Every row comes from one small tree of marks. The marks that hang from a mark follow it in brackets, in alphabetical order. Every link used is in the known rows. Which tree was each row made from?
Known rows
nadu[giki[mevo] nukis]: [-0.27  0.14 -0.51 -0.24 -0.12  0.38  0.37 -0.43  0.32  0.19  0.32  0.27
  0.18  0.30 -0.34 -0.06 -0.11 -0.21]
giki[mevo]: [-0.25  0.04 -0.26 -0.03  0.03  0.36  0.18 -0.15  0.11  0.02  0.39  0.21
  0.18  0.19 -0.15 -0.07 -0.02 -0.23]
nukis[mevo[giki[sazu] vufe] nadu]: [-0.41  0.21  0.00  0.03 -0.27  0.22  0.07 -0.33  0.53  0.07  0.29  0.49
 -0.05  0.56  0.28  0.04  0.18 -0.11]
giki[nadu sazu]: [-0.22  0.07 -0.18  0.04 -0.10  0.28  0.13  0.05 -0.17  0.22  0.64  0.04
  0.28  0.41 -0.25  0.10  0.11 -0.21]
vufe[mevo[nukis] nadu[giki]]: [-0.20  0.33 -0.38 -0.17  0.02  0.31  0.19 -0.44  0.30  0.33  0.45  0.04
  0.14  0.73 -0.18 -0.10 -0.02 -0.19]
mevo[giki[sazu] nukis[nadu] vufe]: [-0.36  0.44 -0.08 -0.01 -0.15  0.39 -0.13 -0.33  0.32  0.01  0.26  0.46
 -0.19  0.68  0.23 -0.07  0.20 -0.12]
kekem[giki[mevo[nukis] nadu sazu]]: [-0.16  0.12 -0.18 -0.15 -0.12  0.35  0.24 -0.41 -0.23  0.36  0.63 -0.05
  0.12  0.45 -0.47 -0.07  0.11 -0.18]
mevo[nukis]: [ 0.00  0.29 -0.22 -0.15  0.15  0.32  0.08 -0.12  0.08 -0.04  0.45  0.30
  0.07  0.50  0.05 -0.02  0.00 -0.12]
mevo[giki[sazu]]: [-0.30  0.17 -0.14  0.03 -0.06  0.35  0.10 -0.02  0.26  0.16  0.46  0.22
 -0.02  0.33 -0.04  0.17  0.19 -0.33]
giki[mevo nadu[nukis] sazu]: [-0.26  0.10 -0.38 -0.11 -0.17  0.40  0.34 -0.27 -0.07  0.39  0.55  0.00
  0.27  0.24 -0.59  0.11  0.00 -0.22]
nadu[giki[sazu] nukis]: [-0.27  0.19 -0.47 -0.14 -0.12  0.40  0.36 -0.23  0.22  0.22  0.45  0.23
  0.13  0.30 -0.31  0.08  0.02 -0.27]
vufe[mevo nadu[giki nukis]]: [-0.18  0.27 -0.56 -0.21 -0.24  0.32  0.32 -0.42  0.50  0.37  0.46  0.15
  0.23  0.51 -0.32  0.04 -0.09 -0.12]
nukis[mevo]: [-0.05  0.05 -0.14 -0.12  0.03  0.18  0.28 -0.15  0.27  0.02  0.49  0.36
  0.20  0.40  0.09  0.09 -0.03 -0.12]
mevo[giki nukis vufe]: [-0.16  0.47 -0.10 -0.01 -0.07  0.23 -0.08 -0.27  0.45 -0.09  0.14  0.47
 -0.05  0.79  0.27 -0.01  0.09 -0.20]
giki[mevo[vufe] nadu[nukis] sazu]: [-0.35  0.19 -0.38  0.06 -0.29  0.34  0.25 -0.31  0.04  0.21  0.31  0.09
  0.32  0.38 -0.45  0.03  0.01 -0.25]
nadu[giki nukis]: [-0.13  0.21 -0.47 -0.24 -0.16  0.31  0.29 -0.25  0.35  0.10  0.40  0.39
  0.16  0.43 -0.14  0.04 -0.07 -0.13]
nukis[mevo[giki vufe] nadu]: [-0.26  0.24  0.02 -0.07 -0.30  0.14 -0.01 -0.36  0.64 -0.06  0.24  0.66
 -0.01  0.68  0.46 -0.01  0.08  0.03]
giki[nadu]: [-0.08  0.07 -0.15 -0.06 -0.14  0.19  0.05  0.03 -0.06  0.10  0.57  0.20
  0.31  0.53 -0.09  0.04  0.02 -0.08]
nadu[giki[mevo[vufe] sazu] nukis]: [-0.51  0.22 -0.50  0.04 -0.20  0.40  0.35 -0.45  0.32  0.14  0.15  0.19
  0.19  0.33 -0.36 -0.08 -0.02 -0.39]
vufe[mevo nadu[giki[sazu]]]: [-0.44  0.15 -0.41  0.04 -0.11  0.37  0.30 -0.25  0.23  0.43  0.54 -0.09
  0.19  0.43 -0.35 -0.01  0.08 -0.34]
vufe[mevo[nukis[nadu]]]: [-0.02  0.28 -0.19 -0.21  0.06  0.34  0.17 -0.40  0.21  0.11  0.45  0.25
 -0.09  0.54  0.06 -0.03  0.02  0.10]
giki[mevo[vufe]]: [-0.33  0.13 -0.23  0.14 -0.10  0.30  0.07 -0.21  0.23 -0.14  0.17  0.31
  0.23  0.33 -0.01 -0.14  0.00 -0.23]

Write each row's tree
[-0.25  0.10  0.03 -0.07 -0.18  0.14  0.25 -0.20  0.20  0.41  0.55  0.13
  0.13  0.63 -0.12  0.25  0.16 -0.24] : nukis[mevo[giki[nadu sazu]]]
[-0.66  0.10 -0.29  0.09 -0.24  0.43  0.11 -0.40  0.18  0.06  0.21  0.27
  0.09  0.37 -0.12 -0.30  0.07 -0.24] : nukis[nadu[giki[mevo[vufe] sazu]]]
[ 0.01  0.11 -0.32 -0.18 -0.39  0.30  0.32 -0.20 -0.01  0.28  0.72  0.17
  0.21  0.33 -0.42  0.17  0.06 -0.02] : kekem[giki[nadu[nukis] sazu]]
[-0.31  0.23 -0.27 -0.17  0.05  0.41  0.32 -0.51  0.13  0.33  0.46  0.06
 -0.12  0.57 -0.18 -0.07  0.10 -0.13] : vufe[mevo[nukis[nadu[giki[sazu]]]]]
[-0.53  0.26 -0.41 -0.12  0.01  0.52  0.11 -0.42  0.04  0.39  0.49 -0.02
  0.16  0.45 -0.40 -0.25  0.02 -0.43] : vufe[nadu[giki[mevo[nukis] sazu]]]
[-0.16  0.25 -0.37 -0.15 -0.25  0.13  0.38 -0.48  0.60  0.00  0.15  0.50
  0.26  0.65  0.05  0.01 -0.10 -0.11] : nadu[giki nukis[mevo[vufe]]]
[-0.21  0.31 -0.06 -0.10 -0.07  0.29  0.05 -0.18  0.00  0.37  0.52  0.08
 -0.01  0.74 -0.17  0.13  0.19 -0.26] : mevo[giki[nadu sazu] nukis]
[-0.30  0.42 -0.37 -0.05 -0.16  0.31 -0.12 -0.31  0.31  0.00  0.27  0.36
  0.24  0.84  0.10 -0.29  0.00 -0.21] : mevo[nukis vufe[nadu[giki]]]
[-0.45  0.31 -0.53  0.08 -0.27  0.51  0.09 -0.32  0.30  0.16  0.36  0.21
  0.32  0.21 -0.36 -0.08 -0.03 -0.30] : giki[mevo[vufe[nadu[nukis]]] sazu]
[-0.37  0.25 -0.19  0.09 -0.06  0.32  0.10 -0.35 -0.14  0.18  0.30  0.00
  0.23  0.60 -0.31 -0.11  0.09 -0.31] : giki[mevo[nukis vufe] nadu sazu]
[-0.11  0.16 -0.06 -0.05 -0.20  0.11  0.21 -0.22  0.30  0.39  0.44  0.03
  0.08  0.70 -0.14  0.25  0.13 -0.12] : vufe[mevo[giki[nadu]]]
[-0.25  0.35 -0.24  0.03 -0.42  0.23  0.09 -0.21  0.33  0.22  0.31  0.26
  0.15  0.65 -0.17  0.20  0.13 -0.20] : mevo[giki[nadu[nukis] sazu] vufe]
[-0.52  0.00 -0.33  0.00  0.01  0.41  0.33 -0.26  0.04  0.26  0.40  0.03
  0.15  0.24 -0.37 -0.11  0.05 -0.44] : nadu[giki[mevo sazu]]
[-0.34  0.04 -0.16  0.15 -0.39  0.25  0.20 -0.30 -0.06  0.17  0.42  0.06
  0.28  0.40 -0.34 -0.11  0.12 -0.19] : kekem[giki[mevo[vufe] nadu sazu]]
[-0.33  0.18  0.03  0.10 -0.31  0.08  0.17 -0.25  0.32  0.27  0.33  0.21
  0.19  0.76  0.02  0.16  0.16 -0.26] : nukis[mevo[giki[nadu sazu] vufe]]
[-0.28  0.16 -0.14  0.08 -0.02  0.28  0.33 -0.19  0.36  0.34  0.38  0.01
 -0.09  0.36 -0.17  0.27  0.19 -0.33] : vufe[mevo[giki[sazu]]]
[-0.21  0.25 -0.03  0.03 -0.19  0.07  0.13 -0.27  0.63 -0.04  0.15  0.52
  0.09  0.67  0.32  0.10  0.06 -0.18] : nukis[mevo[giki vufe]]
[-0.36  0.18 -0.23 -0.15  0.10  0.54  0.09 -0.38 -0.07  0.17  0.51  0.18
 -0.07  0.26 -0.19 -0.18  0.07 -0.16] : giki[mevo[nukis[nadu]] sazu]
[ 0.19  0.08 -0.20 -0.36 -0.40  0.08  0.42 -0.42  0.25  0.25  0.66  0.34
  0.29  0.53 -0.18  0.17 -0.06  0.16] : kekem[giki[nadu[nukis[mevo]]]]
